Each row was made from one small tree. The marks that hang from a mark follow it in brackets, in the order of their numbers. Every link used is in the known rows. Write each row's tree.
(in the rows, 128 means zero)
Known rows
J_295(J_63(J_28(J_3 J_343 J_722)) J_895): [103 157 111 133 131 175 164  95 195 112 132 132 115 136 131 107 151 131
 157 135  60 170 117 115  97 165 117 118 135 137  97 129  68  46 161 160
 142 104 155 148 161  66 132 128 174 120 111 160  93 148]
J_905(J_63(J_28(J_162)) J_184 J_993): [143 140 197 151 146 146 133 142 151 141 122 145 104 139 138 104 149 132
 156 173 136 153  89 163 102 174 145  65 125 117 104 129 105  51 126 142
 147 142 101 117 144  99 133 143 133 146 171 152 105 113]
J_898(J_28(J_722) J_162): [118 158 141 144  96 137 142 144 174 100 127 146  97 168 125 118 135 132
 121 132 134 173  85 150 110 162 167 152 118 118 128 127 104 122 168 132
 124 143  90 139 126  95 106 109 161 109 115 145 117 167]
J_905(J_63(J_295(J_895))): [132 141 150 118 134 152 160 121 143 126 134 138 132 133 112 125 160 105
 146 142 126 133  96 131 129 149 113 106 141 156 107 134 109  52 121 111
 139 118 125 126 160 103 124 138 147 153 118 153 107 154]
J_204(J_28(J_3)): [115 144 144 137 130 143 125 125 174  95 129 134 119 149 125 127 161 104
 139 113 106 145 118 144 117 134 129 117 106 141 113 130 104  86 154 135
 110 159 117 140 133  94 114 122 142 127 119 143 112 160]
J_905(J_63(J_28(J_722(J_619))) J_184 J_993(J_895)): [122 153 167 127 175 173 141 168 141 126 129 185 105 159 142 138 152 118
 139 139 122 142 104 163 114 178 136  85 153 124  98 134  92  69 112 123
 137  97  97 121 148 115 119 151 128 134 148 172 114 133]
J_343(J_963(J_28(J_3(J_895) J_162 J_313 J_722))): [112 144 117 155 153 152 142 108 247  68 121 122 124 179  98  98 106 129
 165 145  42 192 132 158  50 149 182 133  94 147 111 119  87  86 200 166
 165 162 115 160 141  69 109 120 143 110 104 154 120 150]
J_722(J_619(J_28(J_895))): [101 143 118 127 163 136 120 141 116 107 146 134 121 136 119 127 164 104
 113 112 120 147 109 171  90 143 136 135 125 139 118 147 133  90 152 131
  92 151 121 136 144  99 132 132 125 149 131 155 110 147]
J_63(J_28): [134 145 145 124 119 140 124 135 142  99 142 150 128 133 125 132 165  98
 119 132 116 141 109 152 123 166 119 114 136 130 117 142 132  95 120 139
 121 142 131 132 133 102 141 131 138 145 126 126  96 153]
J_963(J_28(J_3(J_63 J_895) J_722)): [ 98 122 112 162 158 166 139 145 212  90 150 114 142 178  90 112 140 107
 147 118  74 152 133 143  56 143 171 117 112 150 123 109  85  96 165 152
 146 142 107 154 120  95 114 122 136 116 100 153 113 176]
J_372(J_204): [122 131 135 121 133 135 139 122 136 104 147 140 150 149 115 112 159 118
 139 132 125 133 117 166 122 147 139 123 115 155 134 119 135 100 117 136
 123 148 119 121 128 125 157 135 153 143 107 134 116 142]
J_63(J_28(J_3)): [127 145 140 119 122 163 119 126 172  92 142 141 115 139 116 129 158  98
 135 130 114 138 115 149 112 162 132 114 128 139 117 139 115  76 135 151
 124 143 141 142 142  95 132 126 149 128 125 133  97 163]
J_905(J_993(J_184)): [118 164 154 137 151 145 138 156 135 127 130 144 140 148 151 126 175 117
 138 145 139 146 119 162 130 179 107  96 118 109 118 111 125 104 126 108
 134 139 105  99 120 125 124 137 145 147 137 137 115 129]
J_3(J_28(J_162)): [118 141 132 152 131 128 142 154 163 101 119 112 131 146 133 104 148 102
 123 126 111 153 120 145 106 150 139 119 110 131 129 121 121 105 146 143
 133 157 102 151 124 104 122 109 144 136 119 133 123 136]
J_204(J_28(J_722)): [123 151 147 142 124 133 139 129 163 103 124 152 128 156 134 129 144 120
 127 119  91 159 122 139 121 152 130 125 116 136 121 121 111 109 155 136
 104 144 107 137 115  89 118 114 137 119 114 137 119 145]
J_3(J_63(J_28(J_343)) J_895): [ 98 153 136 140 146 128 135 147 157 110 148 136 160 140 112 115 174 110
 130 125  82 158 121 137  91 155 147 100 160 121 104 142 106  98 139 155
 133 147 135 141 135  99 133 128 124 119 131 149 100 165]
J_28(J_3(J_895(J_993)) J_313 J_722): [119 139 123 149 157 162 165 118 193  95 131 124 148 173 118 103 125 130
 157 137  81 145 133 136  80 142 167 140 136 163  83 108  78  89 187 162
 147 123 141 128 144  86 119 122 142 102 101 173 129 165]
J_993(J_184 J_295 J_905): [113 189 129 139 116 114 151 167 131 112 132 174 135 159 166 155 192 105
 132 135 117 145 122 149 143 163  93 118 139 126 111 117 119 132 116  89
 132 114 116  99 139 130 102 115 155 145  94 107  81 155]
J_844(J_162): [112 159 134 108 124 128 133 146 124  99 127 137 125 124 122 131 156  92
 127 131 134 144 113 158 118 161 125 131 132 121 132 141 141  88 132 120
 138 136 128 125 130 128 132 102 151 143 125 143 123 139]
J_895(J_993(J_295)): [124 137 130 148 137 123 157 147 124 111 128 150 137 139 150 131 161 108
 114 153 113 113 115 145 148 141 126 120 144 144  98 127 129 106 128 117
 140 148 140 105 134 129 125 113 139 140  95 145 101 149]
J_905(J_63 J_184 J_993(J_295(J_895))): [136 139 158 133 166 144 157 157 125 152 123 160 123 153 149 120 186 134
 172 169 140 119  84 140 136 150 119  70 133 120  98 127  89  53 102 104
 166 121 106  91 164 132 126 148 158 157 137 158 100 122]
J_993(J_295(J_895)): [114 148 113 122 139 126 159 139 128 113 134 153 132 136 135 129 186 110
 131 139 108 122 103 136 135 140 111 116 144 143 117 133 120  96 125 110
 149 126 128 114 151 114 126 127 163 145  98 130  99 144]
J_63(J_28(J_162 J_722(J_619))): [107 156 133 137 133 150 150 126 150  92 128 136 104 140 131 119 122 123
 117 125  90 172 122 159  94 179 153 128 142 147 125 136 137  86 165 142
 131 128 112 176 124  86 122 126 133 113 114 136 110 141]
J_343(J_963(J_28(J_313 J_722))): [147 138 119 140 123 151 135 118 200  81 111 152 137 164 108 113 124 123
 144 146  61 180 128 154  95 153 139 131  97 128 113 131 111  88 154 138
 133 153 115 147 134  99 131 120 142 130 113 135 108 151]
J_372(J_204(J_28(J_3))): [111 129 141 135 132 143 128 122 167  88 146 141 132 157 124 112 157 107
 149 109 102 144 123 162 120 126 147 120 100 163 132 122 105  90 148 155
 109 160 118 140 125 110 137 135 144 126  99 142 117 158]
J_63(J_28(J_3 J_343 J_722 J_895) J_295): [118 177 142 144 126 170 140 127 192  92 132 159 101 141 131 102 114 118
 145 144  72 183 112 140  96 161 139 130 142 154  84 129  83  51 196 173
 115 131 167 179 164  37 103 108 164 105 112 172  92 156]
J_905(J_63 J_184 J_993(J_295)): [140 143 171 143 156 136 141 159 128 151 118 166 121 156 146 117 173 136
 162 174 151 117  92 151 136 161 134  62 130 115  94 121 105  64 101 105
 149 129 104  96 152 141 123 136 149 150 147 152  95 126]
J_619(J_28(J_313) J_343): [131 154 123 121 109 109 125 116 138 119 136 139 135 157 116 112 165 131
 118 166 101 124 112 154  96 164 121 125 130 130 128 146 113  86 159 156
  89 139 146 122 141  98 134 115 144 128 144 154 113 111]
J_905(J_63(J_28(J_3))): [131 133 156 123 123 164 127 117 175 112 140 136 107 141 108 129 156 102
 141 140 115 146 111 152 113 163 137  91 126 149 106 140 104  60 119 142
 116 129 127 145 152 100 137 138 145 137 135 144  92 163]
J_963(J_28): [127 137 129 136 127 145 131 146 160  94 133 136 129 143 108 127 158  99
 118 131 106 138 110 155 104 160 117 119 109 124 126 131 129 102 126 120
 123 158 103 137 128 109 122 115 134 155 118 127 109 152]
J_63(J_295(J_895(J_993(J_905)))): [131 152 138 145 116 143 171 138 138 105 129 140 152 131 146 127 170  92
 141 137 121 123 105 137 143 139  84 159 145 161  89 124 113  79 140 132
 153 133 144 108 148 109 107 115 134 148  88 154 119 171]
J_343(J_963(J_28(J_3 J_162 J_722) J_313)): [124 144 119 156 136 169 126 108 235  67 104 127 108 170 102  90  93 119
 143 154  50 177 135 172  72 145 146 125  62 145 132 112  98  59 173 135
 145 170 110 178 125  70 112 123 154 119  94 146 107 136]
J_3(J_28(J_722) J_63(J_295) J_895): [113 132 134 161 146 156 148 169 177  99 138 124 169 177 122 110 143  94
 135  99  96 142 127 131  99 149 163 116 147 147 114 113  85  97 152 156
 142 130 112 151 112 102 117 118 128 118  95 153 119 175]
J_619(J_343(J_963)): [120 145 131 118 130 116 109 105 166 115 129 129 135 148 120 136 154 116
 127 175 107 130 121 168 141 169 115 120 110 130 120 144 140 100 123 133
 119 173 139 110 141 112 151 115 149 149 122 141 122 114]
J_905(J_63(J_28(J_3) J_295(J_895)) J_184 J_993): [147 134 180 128 145 189 140 139 170 128 134 154 104 146 135 112 160 109
 182 159 143 127  81 143 120 164 121  70 139 133  90 129  72   4 129 148
 161 121 129 121 167  89 124 150 145 144 147 177 100 150]
J_63(J_28 J_295(J_895(J_993))): [135 130 146 132 125 154 161 135 137  98 144 146 144 118 145 128 157  86
 116 140 104 121 100 133 139 147 101 130 163 157  99 138 112  62 145 153
 149 137 160 113 145  84 132 133 119 149  97 159 108 161]
J_993(J_184 J_295(J_895) J_905(J_63(J_28(J_162)))): [111 179 150 141 120 118 174 159 146 120 139 176 111 141 168 153 195 108
 140 143  79 179 102 139 126 159  96  97 152 149 116 135  95 101 126 114
 146  88 117 111 153 102  98 143 143 145 103 117  72 141]
J_3(J_63(J_28(J_343) J_295) J_895): [103 159 142 142 133 138 140 149 158 107 147 147 155 138 119 110 161  98
 126 121  88 149 115 130 100 156 149 104 177 131  96 143  98  81 151 155
 141 143 150 145 138  84 120 126 117 117 121 159  95 176]
J_313(J_28(J_162 J_343)): [122 174 139 140 130 110 142 120 175 106 104 126 128 115 140  86 128 116
 127 157  92 173 116 136  91 153 138 131 117 117 122 150 113  94 159 143
 123 157 127 163 125  90 126 106 148 115 143 162 118 135]
J_898(J_162): [120 157 141 130 117 132 154 132 147 111 130 136 123 140 122 119 153 115
 128 143 147 143  92 160 128 161 140 129 124 122 124 136 127 104 138 112
 137 149 104 126 143 113 112 114 151 131 112 131 120 159]
J_372(J_204(J_28(J_3 J_313 J_343(J_963) J_722))): [111 151 127 147 126 142 138  92 214  83 113 159 137 175 121  89 120 144
 181 130  37 205 146 152 109 127 165 128  93 149 106 118  75  64 189 181
 111 161 140 162 142  91 137 126 156  84 107 166 117 148]
J_204(J_28(J_3(J_63) J_162 J_722(J_619(J_343)))): [ 73 145 128 162 139 135 145 119 177 114 120  99 108 158 124 110 126 130
 132 127  62 169 140 148  82 154 168 120 115 159 144 133  99  72 201 160
 100 137 103 184 111  87  96 112 128  81 102 163 122 125]
J_28(J_3 J_313 J_722 J_895(J_993(J_295))): [126 148 121 161 156 149 170 131 161 103 121 158 122 157 144 101 124 141
 155 152  54 161 124 135  94 118 162 143 139 175  77 114  81  76 197 156
 129 116 156 137 161  81  96 120 158 106  83 172  95 148]
J_343(J_963(J_28(J_3))): [121 129 118 137 137 157 108 122 216  78 129 124 122 153 104 128 142  92
 144 140  98 150 126 169 112 153 130 120  83 131 121 134 120  80 138 130
 140 190 122 136 138 108 134 123 142 148 114 136 108 163]
J_343(J_963(J_313(J_28))): [154 143 136 115 139 137 106 112 183  81 103 146 157 140 124 107 131  89
 129 147  96 156 124 165 118 133 123 131  93 118 121 153 110  81 109 117
 126 167 121 146 120 116 159 149 135 147 120 146 108 150]

Write each row's tree
[148 143 199 134 145 163 129 148 133 126 139 168 112 130 136 114 151 102
 144 150 120 164  86 160 128 162 131  94 141 149  82 143 106  50 137 151
 124 130 131 136 150  88 117 150 129 156 142 166  98 142]
J_905(J_63(J_28(J_895) J_295) J_993)
[116 143 122 163 156 132 161 172 169  97 113 123 176 154 135  98 155 112
 128 120  76 148 135 126  96 136 141 131 144 126  78 120  80 105 165 168
 136 151 134 126 146 108 117 110 121 117 115 178 130 161]
J_3(J_28(J_313 J_343) J_895(J_993))
[120 163 124 152 142 140 144 107 185 103 127 137  98 161 113  79 112 150
 156 149  65 195 116 146  37 131 172 142 101 158 111 119  81  61 224 178
 102 132 138 166 149  49 102 118 165 104 133 167 106 125]
J_619(J_28(J_3 J_162 J_313 J_722 J_895))
[ 94 159 108 131 135 127 130 133 130 111 123 133 122 136 119 115 163 121
 109 124 120 146 123 159 109 160 121 123 129 108 118 149 132  82 149 126
  97 161 128 150 143 111 133 111 133 123 141 163 114 150]
J_722(J_619(J_28(J_343)))
[ 91 168 130 195 164 134 180 166 189 107 122 141 119 142 158 105 106 135
 117 154  39 204 133 142  67 156 127 128 111 135 117  99  95 111 208 141
 119 143 120 128 133  54  86 104 129 128  99 171 106 117]
J_963(J_28(J_162 J_343 J_722 J_895(J_993(J_184))))
[121 168 146 159 148 141 155 114 190  97 111 144 102 157 126  88 109 145
 163 129  41 211 119 134  57 118 172 141 104 168 107 117  75  70 228 176
 106 137 120 172 143  41  81 118 149  95 110 157 110 132]
J_204(J_28(J_3 J_162 J_313 J_722 J_895))
[104 137 144 157 162 141 124 144 162 111 141 124 133 142 116 116 162 100
 152 104  80 171 123 140  87 107 156 114 111 155 115 128  85  76 164 154
  98 159 114 147 134  89 108 133 128 118 112 152 101 162]
J_204(J_28(J_3(J_63) J_895))
[121 151 153 156 150 123 165 118 153  96 127 162 132 161 139  81 115 146
 158 122  35 215 117 148  64 113 177 147 109 180 128 114  85  94 204 183
 101 129 112 157 130  61 110 137 145 107  96 151 114 118]
J_372(J_204(J_28(J_162 J_313 J_722 J_895)))
[129 163 143 136 144 147 142 118 174  91 126 142 104 132 117  94 133 122
 155 142  67 190 109 147  57 136 164 129 128 160  99 136  93  60 193 181
 123 136 143 166 163  51 107 137 150 118 125 142  92 139]
J_63(J_28(J_3 J_162 J_313 J_895))
[105 163 112 116 154 119 163 138 122 121 141 181 128 142 142 144 183 113
 118 136  89 113 108 132 141 141 119 110 156 137 101 138 101 113 100  95
 148 111 135  98 154 125 109 130 159 152  94 130  90 143]
J_993(J_295(J_63) J_895)
[124 126 139 141 134 134 161 131 127 114 141 160 132 129 165 135 169 106
 110 146  89 120 108 133 148 150 118 106 164 137  90 143 108  92 113 135
 152 126 159  99 141 119 137 138 123 150  90 136  77 153]
J_895(J_993(J_295(J_63(J_28))))
[128 148 122 123 141 102 104 107 160 116 135 148 132 150 119 116 150 126
 135 175  75 162 112 167  96 142 130 136 110 135 111 160 113  83 167 168
  87 169 159 110 155  80 145 129 138 147 140 161 111 106]
J_619(J_28(J_313 J_895) J_343(J_963))
[118 164 124 138 107 144 162 144 152  83 108 146 101 169 125 110 129 144
 124 118 119 187  94 151  94 160 183 157 137 121 122 140  96 103 186 132
 124 124  81 167 141 103  92 126 142  85 105 151 112 180]
J_898(J_28(J_313 J_722(J_619)) J_162)
[124 142 144 124 153 145 138 120 136 115 146 150 125 123 132 126 160 105
 131 128  92 165  96 140 104 151 125 119 141 139  97 147 106  85 122 148
 122 129 139 118 152  81 139 149 137 168 114 129  85 145]
J_295(J_63(J_28(J_895)))
[106 155 112 145 136 146 149 137 166  85 108 124 112 161 113 100 109 128
  95 156  60 152 125 174  68 176 135 133 103 151 154 131 118  80 175 129
 118 133  93 190 118  79  96 117 131 119  85 147 121 105]
J_963(J_28(J_162 J_722(J_619(J_343))) J_313)
[117 183 143 161 119 114 169 117 175 106  91 152 120 149 133  85 121 159
 139 139  41 208 127 121  80 144 148 130 122 131 108 123  88  87 206 159
 110 136 119 175 130  62  90 100 143  81 125 156 113 122]
J_204(J_28(J_162 J_313 J_343 J_722))
[123 176 137 147 125 120 152 114 194 105  99 133 122 128 142  83 105 133
 131 154  76 192 125 130  84 160 148 138 114 120 119 137 102  93 178 150
 118 139 124 171 117  80 123  93 157 100 135 167 117 130]
J_313(J_28(J_162 J_343 J_722))
[127 169 191 141 136 156 159 143 161 121 132 186  92 151 143 114 130 121
 131 158  86 164  95 152 116 170 142  97 149 153 100 136  95  69 155 148
 145 105 129 146 129  79  90 131 135 120 138 179 119 125]
J_905(J_63(J_28(J_162 J_722) J_295) J_993(J_895))
[142 140 144 159 168 133 133 114 197  85  96 136 144 138 148  81  75 113
 130 167  45 192 129 165  83 113 153 158  89 155 111 136  92  83 176 150
 131 163 134 147 119  70 136 143 128 127 100 183 121 127]
J_343(J_963(J_313(J_28(J_162 J_722 J_895(J_993)))))
[101 166 118 172 156 145 181 111 210 103 107 113 131 162 123  72 104 161
 158 155  51 177 140 129  57 143 179 141 134 153  80 105  76  79 226 177
 154 132 149 154 155  64  96 100 148  78 111 195 131 141]
J_28(J_3(J_895(J_993)) J_162 J_313 J_343 J_722)
[ 95 186 120 160 128 134 153 123 220  89 104 128 102 176 112  77 116 170
 157 140  56 198 116 126  38 147 195 144 126 132  98 112  59  93 230 178
 134 138 119 173 148  56  87 106 167  70 127 176 115 156]
J_898(J_28(J_3(J_895) J_162 J_313 J_343 J_722))
[158 161 155 117 100 145 145 128 141  91 131 171 135 135 127 117 150 102
 131 134 101 149 105 141 115 160 124 117 166 143  97 147 109  63 145 150
 130 122 149 148 146  87 119 132 132 128 119 132  87 166]
J_63(J_28(J_313) J_295)
[117 176 175 125 157 150 155 167 135 135 140 183 122 154 149 145 175 109
 134 146 124 137 110 156 143 173 109  80 146 130 101 120  96  91 114  92
 132 104 121  96 142 117  90 145 137 151 135 167 117 136]
J_905(J_63(J_295) J_993(J_184 J_895))
[104 156 119 148 154 131 154 152 154 101 106 118 119 160 140  94 115 134
 126 132  52 188 130 150  65 158 161 149 127 161 119 131 100  87 205 176
 101 116 105 183 139  69  95 115 140 106  99 160 125 104]
J_3(J_28(J_162 J_313 J_722(J_619(J_343)) J_895))
[ 97 152 121 145 133 156 146 141 146 108 123 136 135 137 121 113 146 119
 123 113  75 181 140 139 100 167 148 114 154 127 113 139 112  75 150 144
 113 127 124 179 128 105 132 124 128  97 119 153  91 165]
J_3(J_63(J_28(J_343 J_722(J_619))))
[145 156 159 139 126 135 140 141 151 136 116 148 136 156 122 136 168 117
 163 152 153 135  98 150 117 162 108 104 120 130  93 114 101  75  91 104
 126 125  98 110 160 128 125 121 149 159 138 128 101 152]
J_993(J_905(J_63 J_184))
[117 140 135 158 137 144 142 109 206 107 118 108 123 142 119  82 109 114
 153 138  82 184 133 135  58 140 181 129 108 147 138 131  84  73 178 161
 127 134 114 180 102  93 125 114 152  90 123 164 108 154]
J_313(J_28(J_3(J_63) J_162 J_722))
[ 85 157 106 143 144 113 121 109 166 105 111 124 113 133 123 108 140 129
 123 145  96 176 129 172 108 157 138 124 106 105 121 151 143  75 165 130
 121 190 131 152 145 102 137 115 126 125 143 165 118 136]
J_722(J_619(J_28(J_162 J_343(J_963))))
[124 164 115 144 144 126 125 106 183 112 116 163 130 157 119  92 125 149
 151 155  52 208 129 150  82 134 144 141 106 126  94 140  92  71 189 163
  96 157 156 140 160  68 134 117 155 118 144 178 105 128]
J_619(J_28(J_313 J_343(J_963) J_722 J_895))
[ 76 158 114 142 171 158 156 119 190  91 131 104 110 166 113 111 118 132
 146 118  98 159 130 158  70 166 180 135 128 159 114 115 113  91 190 138
 150 130 104 168 138  81 108 119 146 102 103 158 137 155]
J_28(J_3(J_895) J_162 J_722(J_619))
[113 166 117 133 141 143 143 126 166  95 102 134 136 134 140 103 119 111
 119 126  95 173 134 139 103 167 137 140 131 119 116 149 111  92 155 130
 109 131 117 181 124 105 132 109 142 103 127 169 117 158]
J_313(J_28(J_343 J_722(J_619)))
[101 147 123 156 152 140 119 113 231  91 132 119  94 164 118 104  96 127
 145 179  43 188 123 173  71 157 153 139  71 159 131 127 104  85 202 171
 121 172 132 155 140  49 107 104 158 128 101 161 123  99]
J_619(J_343(J_963(J_28(J_3 J_162 J_722 J_895))))
[ 92 165 125 147 135 140 149 134 152 101 106 146 122 147 140 122 138 130
 118 107  80 176 134 140 121 159 128 126 129 124 111 130 114  96 168 126
 101 143 104 169 131  95 108 109 127 100 114 159 117 150]
J_204(J_28(J_343 J_722(J_619)))
[114 175 129 139 119 144 161  89 184 109 108 132 107 126 121  80 137 147
 155 149  56 188 121 125  70 155 147 110 134 128  90 139  75  41 177 169
 143 123 153 170 162  68 110 125 157 104 130 151  82 141]
J_295(J_63(J_28(J_3 J_162 J_313 J_343)))
[118 157 152 156 146 141 157 149 137 118 146 158 146 131 176 156 174  96
 127 125  83 178 117 148 121 155  89 132 144 144  84 124  92 111 126 141
 126 108 139  78 150  96 120 150 118 173  93 131  77 157]
J_295(J_63(J_28(J_895(J_993(J_184 J_905)))))
[123 169 130 132 108 157 160 126 166 101 131 162 123 135 135 112 142 117
 130 142  79 162 110 123 119 169 110 126 159 137 102 135  97  60 169 155
 138 119 159 155 149  60 122 116 156 117 114 157 100 151]
J_63(J_28(J_343 J_722) J_295(J_895))
